What can hang from each mark
K_914: K_211 K_793
K_196: K_793 K_910 K_914
K_793: K_518 K_910
K_910: K_196 K_793 K_914
K_518: K_793
K_211: K_442

Known rows, with every way that one mark hangs from another
K_518[K_793[K_910[K_196 K_914[K_211[K_442]]]]]: [-0.14, -0.02,  0.28,  0.01, -0.26,  0.07, -0.19, -0.05, -0.13, -0.10,
  0.05, -0.11, -0.25,  0.07, -0.29,  0.01,  0.12]
K_914[K_211[K_442] K_793]: [-0.09, -0.02,  0.28,  0.08, -0.24,  0.37, -0.02, -0.12, -0.03, -0.41,
  0.01, -0.12, -0.41,  0.30,  0.09, -0.16,  0.10]
K_910[K_196 K_793 K_914]: [ 0.06,  0.16,  0.07, -0.08, -0.22,  0.03, -0.16, -0.08, -0.01, -0.24,
  0.06, -0.27, -0.19, -0.07, -0.57,  0.05,  0.03]
K_914[K_211[K_442]]: [-0.20,  0.20,  0.20,  0.06, -0.22,  0.14, -0.07, -0.08, -0.03, -0.40,
  0.02, -0.02, -0.45,  0.24, -0.02, -0.16,  0.15]
K_518[K_793[K_910[K_196 K_914[K_211]]]]: [-0.07,  0.06,  0.24, -0.01, -0.18,  0.09, -0.20, -0.16, -0.05, -0.04,
  0.02, -0.14, -0.18,  0.07, -0.28,  0.10,  0.16]
K_793[K_518 K_910]: [ 0.20,  0.57,  0.13,  0.05, -0.20,  0.12, -0.06, -0.43,  0.07, -0.13,
 -0.05, -0.24, -0.33,  0.28, -0.16, -0.02,  0.05]
K_518[K_793[K_910[K_914[K_211[K_442]]]]]: [-0.10,  0.02,  0.29,  0.03, -0.23,  0.10, -0.11, -0.09, -0.11, -0.13,
  0.03, -0.09, -0.28,  0.17, -0.06, -0.04,  0.15]
K_196[K_914]: [-0.13,  0.45,  0.09,  0.07, -0.20, -0.15, -0.09, -0.14,  0.04, -0.33,
 -0.02, -0.23, -0.35,  0.23, -0.03, -0.14,  0.22]
K_518[K_793]: [ 0.13,  0.25,  0.11,  0.04, -0.24,  0.16, -0.09, -0.23,  0.06, -0.31,
  0.03, -0.20, -0.29,  0.17,  0.01, -0.01,  0.20]
K_914[K_211 K_793[K_518]]: [ 0.03,  0.13,  0.27,  0.03, -0.24,  0.44, -0.01, -0.47,  0.05, -0.42,
 -0.02, -0.13, -0.36,  0.32,  0.07, -0.02,  0.06]
K_910[K_196 K_793[K_518] K_914[K_211[K_442]]]: [-0.21, -0.05,  0.27, -0.10, -0.38,  0.10, -0.08, -0.20, -0.14, -0.42,
  0.09, -0.03, -0.32, -0.01, -0.56, -0.05, -0.05]
K_793[K_518 K_910[K_914]]: [ 0.16,  0.50,  0.16, -0.02, -0.22,  0.00, -0.14, -0.37,  0.00, -0.13,
 -0.02, -0.26, -0.26,  0.23, -0.23,  0.06,  0.02]
K_196[K_793[K_518] K_910[K_914]]: [ 0.23,  0.39,  0.19, -0.14, -0.28,  0.60, -0.10, -0.37, -0.05, -0.45,
 -0.03, -0.40, -0.20,  0.25, -0.09,  0.03, -0.04]
K_196[K_793[K_910] K_914]: [ 0.00,  0.41,  0.16,  0.08, -0.17,  0.22, -0.07, -0.20,  0.03, -0.14,
 -0.08, -0.32, -0.28,  0.27, -0.04, -0.13,  0.08]
K_211[K_442]: [ 0.02,  0.35,  0.09,  0.07, -0.26,  0.03, -0.09, -0.05, -0.04, -0.39,
  0.03, -0.20, -0.42,  0.23, -0.13, -0.19,  0.09]
K_910[K_196 K_793 K_914[K_211]]: [-0.15,  0.01,  0.17, -0.07, -0.18,  0.13, -0.13, -0.10, -0.02, -0.25,
  0.05, -0.11, -0.25, -0.05, -0.48,  0.06,  0.07]
K_518[K_793[K_910]]: [ 0.18,  0.30,  0.15,  0.07, -0.17,  0.19, -0.07, -0.23,  0.05, -0.06,
 -0.01, -0.24, -0.25,  0.19, -0.03,  0.00,  0.18]
K_914[K_211[K_442] K_793[K_518]]: [-0.07,  0.03,  0.34,  0.04, -0.35,  0.39,  0.01, -0.34, -0.06, -0.49,
  0.02, -0.08, -0.45,  0.33,  0.02, -0.16,  0.02]

Rows
[-0.31,  0.03,  0.31,  0.01, -0.38,  0.07, -0.08, -0.22, -0.11, -0.47,
  0.03, -0.13, -0.37,  0.20, -0.27, -0.21,  0.05] => K_910[K_196[K_914[K_211[K_442] K_793[K_518]]]]
[ 0.14,  0.26,  0.13, -0.07, -0.31,  0.11, -0.02, -0.33,  0.00, -0.37,
  0.04, -0.22, -0.26,  0.09, -0.29,  0.04, -0.01] => K_910[K_793[K_518] K_914]
[-0.27,  0.22,  0.37,  0.06, -0.34,  0.30,  0.01, -0.30, -0.12, -0.32,
 -0.05, -0.09, -0.40,  0.33, -0.01, -0.22,  0.00] => K_196[K_793[K_518 K_910] K_914[K_211[K_442]]]
[-0.27,  0.19,  0.19,  0.02, -0.23,  0.22, -0.15, -0.16, -0.02, -0.35,
 -0.02, -0.16, -0.31,  0.13, -0.24, -0.09,  0.13] => K_910[K_196[K_793 K_914[K_211]]]
[-0.17,  0.18,  0.15, -0.03, -0.15, -0.03, -0.27, -0.09, -0.04, -0.27,
  0.03, -0.12, -0.26,  0.05, -0.37,  0.09,  0.14] => K_910[K_196 K_914[K_211]]
[-0.05,  0.25,  0.18,  0.00, -0.34,  0.03, -0.12, -0.31,  0.00, -0.39,
  0.01, -0.31, -0.28,  0.18, -0.31, -0.11,  0.06] => K_910[K_196[K_914[K_793[K_518]]]]
[-0.26,  0.08,  0.39,  0.07, -0.31,  0.16,  0.04, -0.28, -0.10, -0.31,
 -0.03, -0.13, -0.42,  0.35,  0.03, -0.26,  0.06] => K_196[K_914[K_211[K_442] K_793[K_518 K_910]]]
[ 0.19,  0.24,  0.18, -0.03, -0.30,  0.15, -0.13, -0.34,  0.01, -0.38,
  0.01, -0.33, -0.23,  0.23, -0.10,  0.06,  0.02] => K_910[K_914[K_793[K_518]]]
[-0.09,  0.17,  0.23, -0.08, -0.30,  0.29, -0.23, -0.32, -0.08, -0.39,
  0.02, -0.13, -0.23,  0.10, -0.37,  0.10,  0.00] => K_910[K_196[K_793[K_518]] K_914[K_211]]
[-0.30,  0.28,  0.29,  0.02, -0.31, -0.07, -0.09, -0.26, -0.12, -0.22,
 -0.02, -0.09, -0.40,  0.20, -0.38, -0.19,  0.05] => K_793[K_518 K_910[K_196[K_914[K_211[K_442]]]]]
[ 0.04,  0.30,  0.24, -0.05, -0.27,  0.38,  0.04, -0.36,  0.00, -0.48,
 -0.05, -0.43, -0.28,  0.33,  0.05, -0.16,  0.09] => K_196[K_910 K_914[K_793[K_518]]]
[ 0.23,  0.26,  0.13,  0.06, -0.14,  0.29, -0.14, -0.21,  0.08, -0.04,
 -0.04, -0.41, -0.24,  0.18, -0.29, -0.01,  0.05] => K_914[K_793[K_910[K_196]]]
[-0.18, -0.04,  0.23, -0.03, -0.24,  0.15, -0.01, -0.02, -0.08, -0.36,
  0.05, -0.05, -0.36,  0.09, -0.20, -0.08,  0.06] => K_910[K_793 K_914[K_211[K_442]]]
[-0.03,  0.08,  0.37,  0.06, -0.28,  0.43,  0.03, -0.34, -0.05, -0.26,
 -0.02, -0.12, -0.42,  0.35, -0.02, -0.16, -0.01] => K_914[K_211[K_442] K_793[K_518 K_910]]
[-0.03,  0.12,  0.20, -0.11, -0.10,  0.48, -0.01, -0.15, -0.01, -0.32,
 -0.01, -0.24, -0.24,  0.10, -0.10, -0.01,  0.12] => K_196[K_910[K_793 K_914[K_211]]]
[-0.02,  0.05,  0.24,  0.00, -0.16,  0.24, -0.13, -0.19,  0.01, -0.31,
  0.00, -0.19, -0.26,  0.23,  0.02,  0.06,  0.14] => K_910[K_914[K_211 K_793]]
[-0.21,  0.37,  0.25,  0.01, -0.23, -0.03, -0.11, -0.37, -0.03, -0.16,
 -0.04, -0.12, -0.34,  0.20, -0.35, -0.09,  0.08] => K_793[K_518 K_910[K_196[K_914[K_211]]]]
[-0.16,  0.15,  0.34, -0.06, -0.24,  0.48,  0.05, -0.37, -0.03, -0.49,
 -0.05, -0.26, -0.33,  0.34,  0.14, -0.16,  0.13] => K_196[K_910 K_914[K_211 K_793[K_518]]]
[ 0.09,  0.18,  0.15, -0.01, -0.20,  0.02, -0.21, -0.14, -0.02, -0.03,
  0.02, -0.27, -0.15,  0.04, -0.34,  0.09,  0.13] => K_518[K_793[K_910[K_196 K_914]]]
[ 0.04,  0.09,  0.25, -0.08, -0.10,  0.53, -0.09, -0.17, -0.01, -0.34,
 -0.02, -0.33, -0.23,  0.23,  0.07,  0.01,  0.13] => K_196[K_910[K_914[K_211 K_793]]]
[-0.32,  0.00,  0.31,  0.08, -0.27,  0.13,  0.00, -0.09, -0.07, -0.44,
  0.00, -0.12, -0.42,  0.30,  0.11, -0.26,  0.16] => K_196[K_914[K_211[K_442] K_793]]
[-0.26,  0.17,  0.37, -0.06, -0.36,  0.58,  0.03, -0.27, -0.16, -0.59,
 -0.03, -0.19, -0.39,  0.34,  0.06, -0.28,  0.03] => K_196[K_793[K_518] K_910 K_914[K_211[K_442]]]
